Each row comes from the steps of one walk. Every step used is in the known rows, and no mark comes twice. Write the walk behind each row, first mark first.
In the rows, 128 means zero.
Known rows
b-n-y-c: [160  97 116 104 147 124 119 118  72 125 125 135  94  83 148  78 126 143
 157 133 151  90 194 113 135 101 100 125 144 132  88]
n-y-c: [162  77 106  89 104 121 119 123  90 122 122 132  63 111 161  68 124 149
 149 135 142  95 202 119 150 115 148 135 136 127 110]
y-c-b-n: [212  82 154 120 155 119 128  89  93 115 134 158 139  80 137 106 136 128
 158 169 148  80 158 123 137 118 103 134 128 122 136]
n-y: [150 112  89  99 104 115 112 158 101 122 133 128  93 101 154  55 117 156
 131 134 154  77 188 109 143 118 142 141 148 100 107]
l-m-c-b-n-k: [174 170  93  64 130  98 143  67 145 130 150 145  95  64 128 169 126 122
 148 127 182  93 105 123 113 127  77  76 131  97 147]
m-l: [132 144 128  91  99 118 120 143 162 109 157 151 149 113 144  80 105 136
 158 171 153  85 104 127 129 131 153 144 136  91 114]
k-n: [145  89 105 116 120 136 122 144 158 113 135 162  86  89 160  78 136 134
 139 168 198  73 131 129 139 119 154 117 185 134 118]
y-c-m-l-b: [140  99 151  91 114 135 132 108 100 116 145 140 128 152 160 102 115 152
 168 144 142 146 130 135 127 133 179 130 128 126 140]
y-c-m-l: [147  98 157  96 120 135 128  92 147 115 145 143 144 136 165 102 106 135
 166 155 145 144 132 132 125 135 163 145 124 116 120]
k-n-y-c-b: [211  59 101 106 100 128 124 102  89 124 112 143  46  83 175  61 145 127
 162 131 180  89 182 128 154 107 126 152 168 141 134]
y-l-m: [132  95  89 118 135 113 117 114 145 120 134 139 127 112 141 187  97 139
 152 127 149 102 142 134 123 126 121 107 117  92 124]
m-c-b-l: [190 135 102  87 130 112 119  93  98 104 149 157 136 112 131 151 145  94
 140 168 159  69 108 126 131 127 143 130 145  87 149]
b-c-m: [142  73 135 137 182 123 118 129 139 121 149 145  73 137 153  98 116 138
 115 154 167 102 146 116 124 139 117 121 153 116 120]
q-l: [123 105 127 113 102 100 121 149 106 114 128 156 152 106 137 114 143 117
 144 172 158  83 117 123 135 128 152 130 137 109 123]
n-y-c-b-l-m: [217  62 122  94 138 119 120  79  74 124 131 123  96 110 159 193 136 120
 143  93 146  96 191 121 141 111 116 153 135 127 142]
y-l-m-c-b: [167 130  74  98 107  97 117  67 124 118 133 145 105 103 135 187 110 116
 168 127 142 107 118 138 123 130  99 110 106  78 147]
k-n-b: [139  93  79 118 141 134 134 149 211 110 136 155  86  64 130  67 136 102
 140 162 198  75 127 127 140 119 164 159 188 115 134]
c-m-l-y: [132 139 133 114 125 128 116  99 206 117 143 159 208 134 162 127 106 148
 149 166 159 144 112 121 122 138 135 146 139 105 119]
k-n-y: [153  91  77 108 101 132 116 150 118 123 123 139  57  85 171  48 134 140
 143 133 193  79 172 121 145 106 138 137 187 129 107]
q-l-y: [124 105 120 121 107  98 117 118 157 115 112 179 179 112 141 160 150 122
 145 189 161 100 113 123 143 129 131 119 140 131 126]
l-y-c: [153  72 128 109 135 126 120  82 193 112 116 180 128 122 151 150 135 145
 146 193 148 108 148 126 154 130 141 102 140 155 126]
y-l-b-c-m: [122  63  90 143 166 121 120 144  50 124 127 141  87 161 138 112 108 142
 149 138 154 110 151 132 125 129 133 107 133  97 145]
l-m-c-b-n-y: [187 171  87  74 117  95 115  67 106 126 148 129  77  68 141 165 132 130
 150  96 153  99 140 116 117 111  56 114 134 110 124]
y-c-m: [154  69 148 110 143 138 128  99 134 116 136 142 125 131 163 108 119 148
 140 158 148 134 162 126 133 136 169 124 132 127 124]
b-c-m-l-q: [128 122 150 122 159 119 113 100 157 121 144 148  95 135 167 130 121 133
 135 133 163 123 121 123 118 136 100 134 158 120 108]
q-l-b-n: [112 124 125 117 125 103 125 165  29 117 130 155 158 103 121 126 154 132
 155 153 162  83 114 123 124 111 130 107 147 127 132]
q-l-b: [113 109 118 109  93 101 125 171  45 114 129 153 136 125 131 121 152 138
 146 159 156  85 114 127 135 125 172 113 143 122 149]

Which walk is each row?
[131 149  56  88 132 106 110  90  78 131 125 127  88  81 137 143 109 127
 174  95 150 108 159 120 115  98  61 104 127  98  86]
b-n-y-l-m-c
[125 165 144 109 117 127 113 105 168 117 143 142 191 121 171 135 115 152
 141 130 157 143 121 124 119 135 139 143 150  99 110]
c-m-l-q
[135 127 105  73 151 122 118  88 145 109 159 144 101 124 139 252 135 106
 129 124 162  93 102 129 118 123 143  93 153 121 121]
b-l-m-c
[131 117 103 121 186 128 124 134 188 105 136 148 169  89 117 192 146  91
 113 136 167  78 135 120 135 121 166 161 178 100 133]
n-b-l-q
[138  82  96 127 184 111 130 154 200 112 148 147  51  92 105  76 126  95
 124 166 164  63 135 117 136 133 132 159 156 101 136]
n-b-c
[133  81 114 119 154 114 121 169  74 115 148 153  31 143 131  96 139 156
 123 156 162  62 137 124 137 129 142  89 160 133 148]
l-b-c
[142  72  81 125 181 144 129 122 231 107 125 173 137  86 129 167 151  78
 135 167 207  80 118 127 143 113 155 157 202 137 138]
k-n-b-l-y
[196 125 116 117 155 111 146 133 109 128 139 154 175  58 124  72 121 128
 140 171 191  56 143 114 125 125  96 116 140  79 149]
c-b-n-k
[136  99 138 128 165 121 115  95 194 121 144 163 110 147 158 124 109 128
 143 164 164 126 115 121 123 139  95 134 148 122 117]
b-c-m-l-y
[114  81 132 127 139 102 125 152  40 123 131 146  89 150 141 129 149 127
 138 142 163 110 119 125 124 131 138 114 148 130 147]
q-l-b-c-m
[136  95  92 124 174 143 127 127 196 108 125 158 125  74 138 173 159  83
 128 134 204  80 125 130 139 110 161 156 213 131 128]
k-n-b-l-q
[159 149 114  80  82  78 123  73 115 116 138 150 112  92 137 201 154 101
 156 131 152 107  85 132 122 130 106 116 121 110 151]
q-l-m-c-b
[124 118 126 100 124 113 123 156  96 113 157 152  62 147 135  84 121 139
 158 156 156  77  98 130 129 129 137 119 147 118 139]
m-l-b-c
[209  87 132 128 160 121 119 129  98 106 150 154 190 110 134 157 138 108
 123 164 163  54 139 119 134 126 144 158 149  88 157]
c-b-l
[122 113 130 100 105  96 122 118 133 118 138 146 129 100 142 203 139 123
 140 132 156 102 108 127 123 128 127 114 133 125 128]
q-l-m
[187 155  97  87  94 100 119  99 122 109 147 157 104  95 133  87 137 122
 146 174 152  77 112 124 135 135 132 123 133  86 150]
m-c-b
[163  59 102 105 115 144 124 103 107 128 114 132  53 105 189  64 132 140
 154 119 184 128 188 126 142 110 145 141 176 149 107]
k-n-y-c-m
[192 133  97  95 135 111 115  69 140 106 136 177 154 117 133 188 151  97
 141 180 161  83 103 123 137 128 124 122 148 106 153]
m-c-b-l-y
[139 115  77 116 152 113 111 118  78 134 124 123 123  80 139 148 102 140
 161  93 154 100 181 114 116  97  64 121 130  99  89]
b-n-y-l-m
[158  96 125 111 160 132 120 106  73 131 127 126 121  94 159  84 119 147
 152 118 154 123 199 109 126 105 100 136 143 128  89]
b-n-y-c-m
[122 144 129 103 111 130 124 146 108 116 158 136 168 145 153  92 106 160
 149 139 155 131 112 126 116 134 173 139 141  96 141]
c-m-l-b
[146 129 100 111 146 120 113 153  82 125 134 133 126  73 140  65 121 151
 140 132 162  73 184 105 129 102  93 131 153 109  87]
b-n-y
[131 141 139 107 119 130 121 128 162 115 159 139 181 128 159  88  98 144
 149 152 157 129 116 121 116 138 154 156 136  87 117]
c-m-l
[123 116  92 131 126 116 108 119 123 116 108 155 158 109 150 152 119 143
 148 144 148  98 156 134 136 124 132 110 140  92 111]
y-l-q
[148 104 115  84  93 129 124 121  53 126 131 117  95 145 170  69 114 158
 167 105 139 144 175 124 135 118 161 149 132 120 128]
n-y-c-m-l-b
[185 154  60  96 112  97 112  88  47 124 121 142 117  77 129  76 122 108
 180 136 148  87 150 121 126 108  70 135 120  68 119]
m-c-b-n-y-l
[181 168  87  77 123 103 143  96 110 124 141 159 121  66 123  71 129 113
 156 173 183  72 109 120 123 126 100  94 137  80 143]
m-c-b-n-k
[150  62 107 117 193 135 133  99 221 104 126 167 160 110 113 197 141  81
 137 173 159  94 136 122 146 122 166 161 156 127 143]
n-b-l-y-c
[105 123 110  99 123 103 148 170  36 130 123 154 152  96 118 106 147 131
 154 158 187  80 112 123 124 116 139  82 146 112 142]
q-l-b-n-k
[134  72 145 120 122 112 125  73 148 119 103 172 177 132 160 177 149 120
 157 175 151 151 128 128 139 133 138 125 129 150 129]
q-l-y-c-m
[140  64  94 139 187 136 133 130 205 119 138 148  43  89 139  73 134  92
 132 146 205 100 130 125 130 125 131 162 191 127 133]
k-n-b-c-m
[130 156  95  65 107 107 119  83 176 114 157 144  59 104 141 180 126 139
 136 129 155 105 103 130 122 132 127  80 139 121 122]
l-m-c
